What can hang from each mark:
bufep: dagut
vere: dagut geder
pedam: geder
komeg: dagut geder
dagut: bufep kikom komeg vere
geder: komeg pedam vere

Each row was made from one small tree. Brackets hold a mark, then the marks that hang from it, in alphabetical order. Every link used is in the known rows. Write each row's tree.
Known rows:
{pedam {geder komeg vere}}: [-1.35  1.14 -0.41  2.66  5.24 -0.78  2.95 -0.14  1.48 -0.31 -1.35 -1.45
 -0.40  0.93 -0.47  6.50  1.64 -1.17 -0.61]
{komeg {dagut bufep kikom vere} geder}: [-1.62  0.47  0.55  4.46 -5.90  7.06  0.54  1.14  0.58  1.91 -0.39  0.29
 -1.98 -0.39 -4.19  1.59  2.14  7.09  2.28]
{dagut bufep kikom {komeg {geder vere}}}: [-3.24  0.97  1.30  2.13 -1.97  7.13  0.66  0.94 -0.34  0.68  0.40 -0.81
 -2.84  2.16 -3.89  4.17  1.40  5.38  0.47]
{komeg {dagut bufep kikom} {geder pedam vere}}: [-0.26  1.74  1.80  3.05 -2.24  4.69  1.06  0.55  0.18  1.40  0.97 -0.08
 -1.25 -1.49 -5.11  6.72  1.99  4.46  5.16]
{vere geder}: [ 0.78  0.76  2.50  1.88  0.68 -0.15  0.30 -0.17  0.83 -2.52 -0.04  0.26
 -0.37  0.68 -0.32  1.69  0.20 -0.90  1.02]
{komeg dagut {geder pedam}}: [ 1.15  0.39  0.30  2.89 -1.36  0.44 -0.10 -1.55  0.67  0.52  1.45  0.16
 -1.40 -0.86 -2.65  3.84  1.04  1.60  3.78]
{komeg {dagut kikom} {geder pedam vere}}: [ 0.21  1.48  1.46  2.88 -0.75  2.26  0.22  0.11  0.64  1.09  0.48  0.32
 -1.19 -0.39 -4.60  7.16  1.46  2.58  4.79]
{vere {dagut bufep kikom komeg} {geder pedam}}: [-0.72  2.10  4.92  1.87 -2.61  7.21 -0.13 -0.49  0.13 -3.75  2.07 -1.52
 -1.80 -1.63  0.27  3.85  1.81  2.95  1.21]
{geder pedam {vere dagut}}: [ 0.88  1.46  1.75 -1.87  2.31  0.03  0.82 -0.19  0.22 -2.04  0.54 -1.36
 -0.32 -2.66 -1.60  5.71  0.77 -0.64  2.83]
{pedam geder}: [-1.07  0.09 -0.03  2.94  0.12 -0.54  0.99 -0.68  0.56 -0.83 -0.19 -0.62
  0.31 -1.03  1.15  0.74  0.44 -1.33 -1.14]
{pedam {geder komeg {vere {dagut bufep kikom}}}}: [-0.99  2.17  0.88  3.59  1.55  3.91  3.21  0.75  0.87 -0.99 -0.29 -2.27
 -1.35 -0.19  0.60  6.87  2.37  1.98  0.26]
{geder pedam}: [ 0.08  0.16  1.05 -0.12  1.02 -0.22 -0.62 -0.94  0.54 -0.32  0.90  0.03
  0.62 -1.74 -0.35  1.77  0.40 -1.06  1.37]
{geder komeg pedam {vere dagut}}: [ 1.17  1.82  1.09 -0.86  5.34  0.31  1.76 -0.70  1.13 -1.50  0.28 -2.00
 -1.30 -0.45 -0.97  8.79  1.97 -0.24  2.55]
{vere {dagut kikom} geder}: [ 1.48  1.87  4.05  2.63 -2.50  2.97 -0.02  0.56  0.43 -3.70  0.83 -0.43
 -1.34  0.40  1.53  2.68  0.53  1.08  1.95]
{pedam {geder {komeg {dagut vere}}}}: [-1.72  0.48 -1.28  3.72  1.66  1.51  2.22 -0.68  1.96  0.73 -2.07 -1.17
 -0.34 -0.59 -0.18  3.67  2.65  1.46 -1.49]
{dagut komeg {vere {geder pedam}}}: [-3.26  0.10  2.69  0.39  1.53  3.57 -0.19 -1.10  1.76 -2.71 -1.44 -0.79
 -0.74 -0.60 -2.61  2.74  1.63  1.21 -1.30]
{pedam {geder vere}}: [-1.61  0.67  0.14  1.72  2.44 -0.97  2.04  0.14  0.52 -0.98 -1.25 -0.91
  0.47 -1.07 -1.20  3.84  0.53 -1.45 -0.29]
{bufep dagut}: [ 0.89 -3.10  0.53 -0.04 -1.75 -0.11  0.09  0.69  0.01 -0.01  0.44 -0.35
 -0.40 -0.94  0.66 -0.47  0.81 -0.36  0.90]

Write each row's tree:
[ 1.13  1.85  1.48  3.04  1.29  2.58  2.04 -0.09  1.19 -0.62 -0.29 -0.61
 -1.19  0.78 -0.69  4.81  2.28  2.08  1.78] -> {vere {geder {komeg {dagut bufep}}}}
[-0.26  1.27  0.67 -0.54  6.82 -0.42  1.68 -0.54  1.48  0.17 -0.42 -0.97
 -0.23  0.40 -2.20  8.48  1.73 -0.86  1.99] -> {geder komeg pedam vere}
[-0.39  0.58  1.12  1.46 -1.33  2.15  0.76  0.30  1.16 -0.85 -2.13  0.18
  0.10 -1.52 -2.64  1.63  1.50  2.42  0.91] -> {komeg {dagut {vere geder}}}
[-1.16  0.95  1.01 -0.21 -2.70  5.03 -0.72  0.09 -0.76 -1.10  0.71 -1.40
 -1.91  0.66  1.47  0.95  0.93  2.99 -1.22] -> {vere {dagut kikom komeg}}
[-0.57 -3.35  0.13  1.24 -2.21  1.97 -0.31 -0.23  0.02 -0.28  0.84 -0.99
 -3.16  1.64 -1.04  1.03  1.14  1.46  0.09] -> {bufep {dagut {komeg geder}}}
[-2.91 -3.38  1.88  2.23 -3.63  5.70 -1.13  0.46  1.19 -0.04  0.03 -0.53
 -2.45  0.17 -2.28  1.96  2.21  3.35  0.35] -> {bufep {dagut kikom {komeg {geder pedam}} vere}}
[ 0.12  0.99  1.47  4.35 -4.63  5.09 -0.06 -0.24  0.26  1.57  1.98  0.23
 -1.48 -1.40 -2.76  3.62  1.76  4.56  4.39] -> {komeg {dagut bufep kikom} {geder pedam}}
[ 0.95  1.28  1.85  1.52 -0.54  2.29  1.32 -0.46  0.43 -2.05  1.73 -1.29
 -2.46 -1.06 -3.47  6.04  1.00  1.94  4.45] -> {komeg {geder pedam {vere {dagut bufep}}}}
[-4.34 -0.25  0.78  2.70 -2.82  6.59 -0.90  0.42  0.99  0.38 -1.10 -0.16
 -2.73  2.90 -2.96  1.08  1.45  5.11 -1.67] -> {dagut kikom {komeg geder} vere}
[ 0.55  1.13 -1.18  1.17  0.69  3.01  1.98 -0.03  0.48  2.11 -0.24 -0.86
 -0.97  0.06 -0.50  3.39  2.46  3.33  0.90] -> {geder {komeg {dagut bufep}}}
[-1.12  1.19  2.20  2.36 -4.32  7.57 -0.41 -0.57 -0.37 -1.40  2.54 -1.58
 -3.32 -0.18 -0.51  2.95  1.59  4.60  1.31] -> {vere {dagut bufep kikom {komeg {geder pedam}}}}
[-1.15  1.43  1.58 -2.61  1.20  4.05  1.14 -0.43 -0.63 -1.89  0.62 -2.29
 -1.17 -2.94 -2.38  5.50  1.68  1.89  1.20] -> {geder pedam {vere {dagut bufep komeg}}}
[ 0.54  2.05  2.29  3.92 -0.12  4.36  1.82  0.54  1.25 -0.03 -0.03 -0.26
 -1.17  1.02 -0.43  5.09  2.49  3.07  2.04] -> {vere {geder {komeg {dagut bufep kikom}}}}
[ 0.40  1.41  3.53  0.23  0.39  2.48 -0.17 -1.62  0.66 -4.78  1.29 -1.74
 -1.83 -0.91  0.29  4.21  1.07 -0.27  0.72] -> {vere {dagut komeg} {geder pedam}}
[-2.89  0.46  1.01  3.03 -4.03  7.43 -0.34  0.28 -0.46  0.76  1.36 -0.47
 -2.97  2.23 -1.88  1.33  1.24  5.30 -0.28] -> {dagut bufep kikom {komeg geder}}
[ 1.35  2.00  4.98  2.60 -1.66  2.69 -0.49 -0.24  0.98 -4.10  1.90 -0.47
 -0.73 -1.23  1.30  4.13  0.85  0.04  3.18] -> {vere {dagut kikom} {geder pedam}}
[-1.06  1.05  2.94  2.44 -2.06  3.97 -0.15  0.38  1.45 -0.53 -1.31  0.60
  0.62 -2.12 -2.44  3.38  2.05  2.74  2.15] -> {komeg {dagut kikom {vere {geder pedam}}}}
[-4.08  0.53  3.84  1.50 -0.41  6.09 -0.81 -0.04  1.63 -1.93 -1.15 -0.24
 -0.78 -0.27 -2.11  3.13  1.93  2.54 -1.02] -> {dagut kikom komeg {vere {geder pedam}}}
[-1.14 -2.85  1.22  2.52 -3.82  4.24 -0.80  0.56  0.16  0.19  1.16 -0.61
 -3.06  2.08 -0.50  1.33  1.33  2.73  0.32] -> {bufep {dagut kikom {komeg geder}}}
[-4.32 -0.54 -0.16 -0.91 -1.74  6.86  0.60  0.40 -0.01  0.43 -1.54 -1.21
 -1.14 -1.02 -2.57 -0.91  1.97  4.86 -3.11] -> {dagut bufep komeg vere}
[-1.23  0.42  1.24  3.86 -3.54  4.42 -0.70 -0.19  1.36  1.28 -0.10  0.52
 -1.25 -0.76 -3.88  3.51  1.95  4.25  3.14] -> {komeg {dagut kikom vere} {geder pedam}}
[-0.18  1.48  2.92  0.72 -1.95  5.14  1.02 -0.22 -0.23 -3.88  0.94 -1.96
 -2.37 -0.48  0.15  1.91  1.38  2.66 -0.22] -> {vere {dagut bufep komeg} geder}
